What can hang from each mark:
k485: k30 k702
k702: k485 k845
k723: k30
k30: k485 k624 k723
k84: k68 k624
k624: k30 k84

Every row comes from one small tree of marks. The marks that hang from a mark follow it in brackets, in the order of their numbers. Every link used is in the known rows. Which tree was each row made from?
Known rows:
k624(k30(k485(k702(k845)) k723)): [ 1.33 -1.79 -0.33  1.92  1.70 -0.85 -3.72  1.35  2.53  3.57  0.45 -0.34
  0.84 -0.02  0.76  1.83  1.10]
k30(k624): [-0.41 -1.22 -0.24  2.70  0.19 -0.01 -1.80 -0.29  1.20  3.64  0.21 -0.64
  2.13 -0.71  1.53  0.50  1.57]
k702(k485(k30(k723)) k845): [ 1.35 -1.31  0.64  3.32  2.94 -0.79 -2.70 -0.24  1.20  3.11  0.52 -2.21
  0.39  0.04  1.33  2.39  1.91]
k624(k30(k485 k723) k84(k68)): [-0.59 -0.97 -2.28  1.31 -0.39  1.01 -2.12  3.54  2.83  3.82  1.10  0.31
  3.32  0.75  1.12 -0.36  0.40]
k84(k68 k624(k30(k485))): [ 0.53 -0.03 -1.37  2.03 -0.92 -0.88 -1.61  2.55  2.21  3.20  0.60  0.53
  2.99  1.54  2.08 -0.99  0.66]
k30(k485): [ 0.18 -1.28 -0.01  1.92  0.30 -0.66 -2.01  0.00  1.23  2.88  0.25 -0.72
  2.12  0.32  1.92  0.03  1.36]
k84(k624): [ 0.12 -0.87  0.27  2.29 -0.65 -1.49 -1.30 -0.45  1.21  3.44  0.29 -0.63
  1.66  0.25  1.92 -0.36  0.95]
k624(k84): [-1.02 -1.62  0.39  1.46 -1.37 -0.49 -1.41 -0.43  1.10  3.56  0.50 -0.55
  1.78 -0.66  1.30 -0.70  0.63]
k30(k485(k702(k845)) k624(k84) k723): [-0.06 -2.84 -0.91  1.57  0.76  0.80 -2.58  3.22  1.76  4.89  0.12 -0.60
  1.65 -1.25  0.84  2.33  1.62]
k30(k485 k624(k84) k723): [-1.17 -1.89 -1.86  1.89  0.70  1.90 -1.89  3.72  1.67  4.63  0.33 -0.52
  3.57 -0.44  1.02  1.01  1.62]
k723(k30(k485 k624)): [-0.02 -1.78 -1.04  2.83  1.28  1.28 -2.17  1.50  1.55  3.83  0.95 -0.60
  3.14 -0.67  1.08  0.57  1.87]
k624(k30 k84(k68)): [-0.76 -0.88 -0.76  1.49 -2.06 -0.36 -1.51  1.01  2.18  3.46  0.99  0.43
  2.43  0.07  1.31 -1.58  0.08]
k30(k723): [ 0.10 -1.26 -0.52  2.20  0.97 -0.20 -2.26 -0.77  2.04  3.35  0.75 -1.07
  1.59 -0.16  1.32  0.82  1.05]
k485(k30(k723) k702(k845)): [ 1.28 -1.59  0.06  2.97  1.96 -0.91 -3.39 -0.85  1.71  4.32  0.10 -1.57
 -0.45 -0.69  0.57  2.62  1.03]
k723(k30(k624)): [-0.17 -1.77 -0.54  3.04  0.85  0.85 -1.94 -0.12  1.62  3.76  1.14 -0.73
  2.43 -1.27  0.88  0.31  1.55]
k624(k30(k485(k702) k723) k84(k68)): [-0.02 -1.38 -1.76  1.32 -0.54  0.54 -3.01  3.71  2.85  4.48  0.54  0.24
  2.23  0.56  0.92  0.01  0.02]
k485(k30(k624(k84) k723) k702(k845)): [-0.05 -2.13 -0.73  2.84  1.25  0.73 -2.81  1.94  1.37  5.71 -0.12 -1.19
  0.78 -1.59  0.05  2.70  1.25]
k723(k30): [ 0.22 -1.60  0.29  2.55  0.48 -0.19 -2.00 -1.55  1.69  3.00  1.43 -0.95
  1.56 -0.80  1.05 -0.24  0.92]

Write each row's tree:
[ 0.74 -1.09 -0.38  3.27  1.80 -0.27 -3.60 -0.31  1.68  4.86 -0.13 -1.56
  0.31 -0.08  0.61  1.83  0.48] -> k485(k30(k723) k702)
[ 0.52 -0.22 -2.36  2.13  0.20 -0.08 -2.03  3.39  2.83  3.55  0.79  0.25
  3.21  1.62  1.65  0.03  0.70] -> k84(k68 k624(k30(k485 k723)))
[ 1.00 -0.55 -1.81  2.22  0.19 -0.41 -2.87  3.54  3.00  4.25  0.32  0.20
  2.10  1.42  1.49  0.46  0.22] -> k84(k68 k624(k30(k485(k702) k723)))
[ 0.36 -0.84 -0.37  4.25  3.23  0.99 -2.87  1.69  1.11  4.39 -0.05 -1.96
  1.98  0.25  1.10  2.18  1.91] -> k702(k485(k30(k624 k723)))
[ 0.37 -1.08 -1.18  3.80  2.25  0.81 -3.56  1.13  1.66  5.62 -0.47 -1.39
  1.16 -0.57  0.44  2.44  1.11] -> k485(k30(k624 k723) k702)
[ 1.29 -1.56  1.05  2.87  0.78 -1.79 -2.95 -1.75  1.03  3.96 -0.13 -1.39
 -0.68 -0.79  1.00  1.67  0.96] -> k485(k30 k702(k845))
[ 0.40 -0.48 -1.53  2.31  1.22 -0.10 -2.53  3.04  2.29  3.82  0.39 -0.01
  2.89  1.33  1.15  0.39  0.96] -> k84(k624(k30(k485 k723)))
[-0.58 -1.92 -2.19  1.78 -0.27  1.55 -2.29  4.21  2.32  5.10  0.23 -0.22
  2.70 -0.33  1.34  1.12  1.01] -> k30(k485(k702) k624(k84(k68)) k723)
[ 0.19 -0.47 -0.96  2.47  0.76 -0.57 -2.31  1.32  2.34  3.83  0.56 -0.12
  2.20  0.69  0.98  0.12  0.63] -> k84(k624(k30(k723)))
[-0.98 -0.74 -1.59  2.82 -0.94  1.04 -1.20  1.89  1.15  4.91  0.30 -0.46
  2.73 -0.52  1.10  0.20  0.93] -> k485(k30(k624(k84(k68))))
[ 0.26 -0.93 -1.33  2.22  1.73  0.26 -3.13  1.71  2.41  3.36  0.67 -0.31
  2.65  0.85  1.01  0.54  0.93] -> k624(k30(k485 k723))
[ 0.93 -1.35 -0.01  3.91  3.37  0.26 -2.58  1.18  1.10  3.83  0.29 -1.99
  1.18 -0.34  1.12  3.01  2.41] -> k702(k485(k30(k624 k723)) k845)
[-1.04 -0.79 -2.60  2.90  0.25  1.99 -1.63  2.76  1.95  5.27  0.46 -0.78
  2.87 -0.45  0.75  1.13  0.94] -> k485(k30(k624(k84(k68)) k723))
[-0.01 -1.77 -0.25  3.22  2.14  0.85 -2.17  2.50  0.93  4.51  0.29 -1.77
  1.63 -0.74  0.79  2.38  2.08] -> k702(k485(k30(k624(k84) k723)) k845)
[ 1.20 -2.27  0.94  1.77  0.35 -1.74 -2.64 -0.48  1.36  3.05  0.08 -0.84
  0.24 -0.47  1.72  1.36  1.49] -> k30(k485(k702(k845)))
[-1.19 -1.06 -0.77  2.97 -0.01  0.93 -1.73  1.48  0.61  5.23 -0.19 -0.79
  2.40 -0.85  0.65  0.50  1.06] -> k485(k30(k624(k84)))
[-0.58 -1.28 -0.60  3.49  2.06  1.58 -2.45  3.02  0.88  5.03 -0.02 -1.69
  2.34 -0.08  0.76  1.68  1.52] -> k702(k485(k30(k624(k84) k723)))
[-0.67 -2.25 -0.44  1.85 -0.63  0.68 -2.39  2.86  1.07  5.01 -0.51 -0.28
  2.18 -0.66  1.16  0.56  1.04] -> k30(k485(k702) k624(k84))
[-0.66 -1.31 -1.40  1.50  0.46  0.89 -2.61  3.09  2.27  4.03  0.59 -0.09
  3.03  0.43  0.68 -0.07  0.54] -> k624(k30(k485 k723) k84)
[ 1.31 -1.76  0.59  1.85  0.52 -1.67 -3.37  0.44  1.83  3.17  0.15 -0.16
  0.57  0.01  1.17  0.87  1.01] -> k624(k30(k485(k702(k845))))
[ 0.87 -1.30  0.89  3.86  2.16 -0.60 -2.19  0.25  0.35  3.51 -0.07 -1.71
  0.99 -0.39  1.44  2.05  2.40] -> k702(k485(k30(k624)) k845)
[-0.67 -1.64 -1.19  3.12  1.04  1.42 -3.04  2.50  1.47  6.25 -0.42 -1.05
  1.49 -0.95  0.11  1.84  0.68] -> k485(k30(k624(k84) k723) k702)
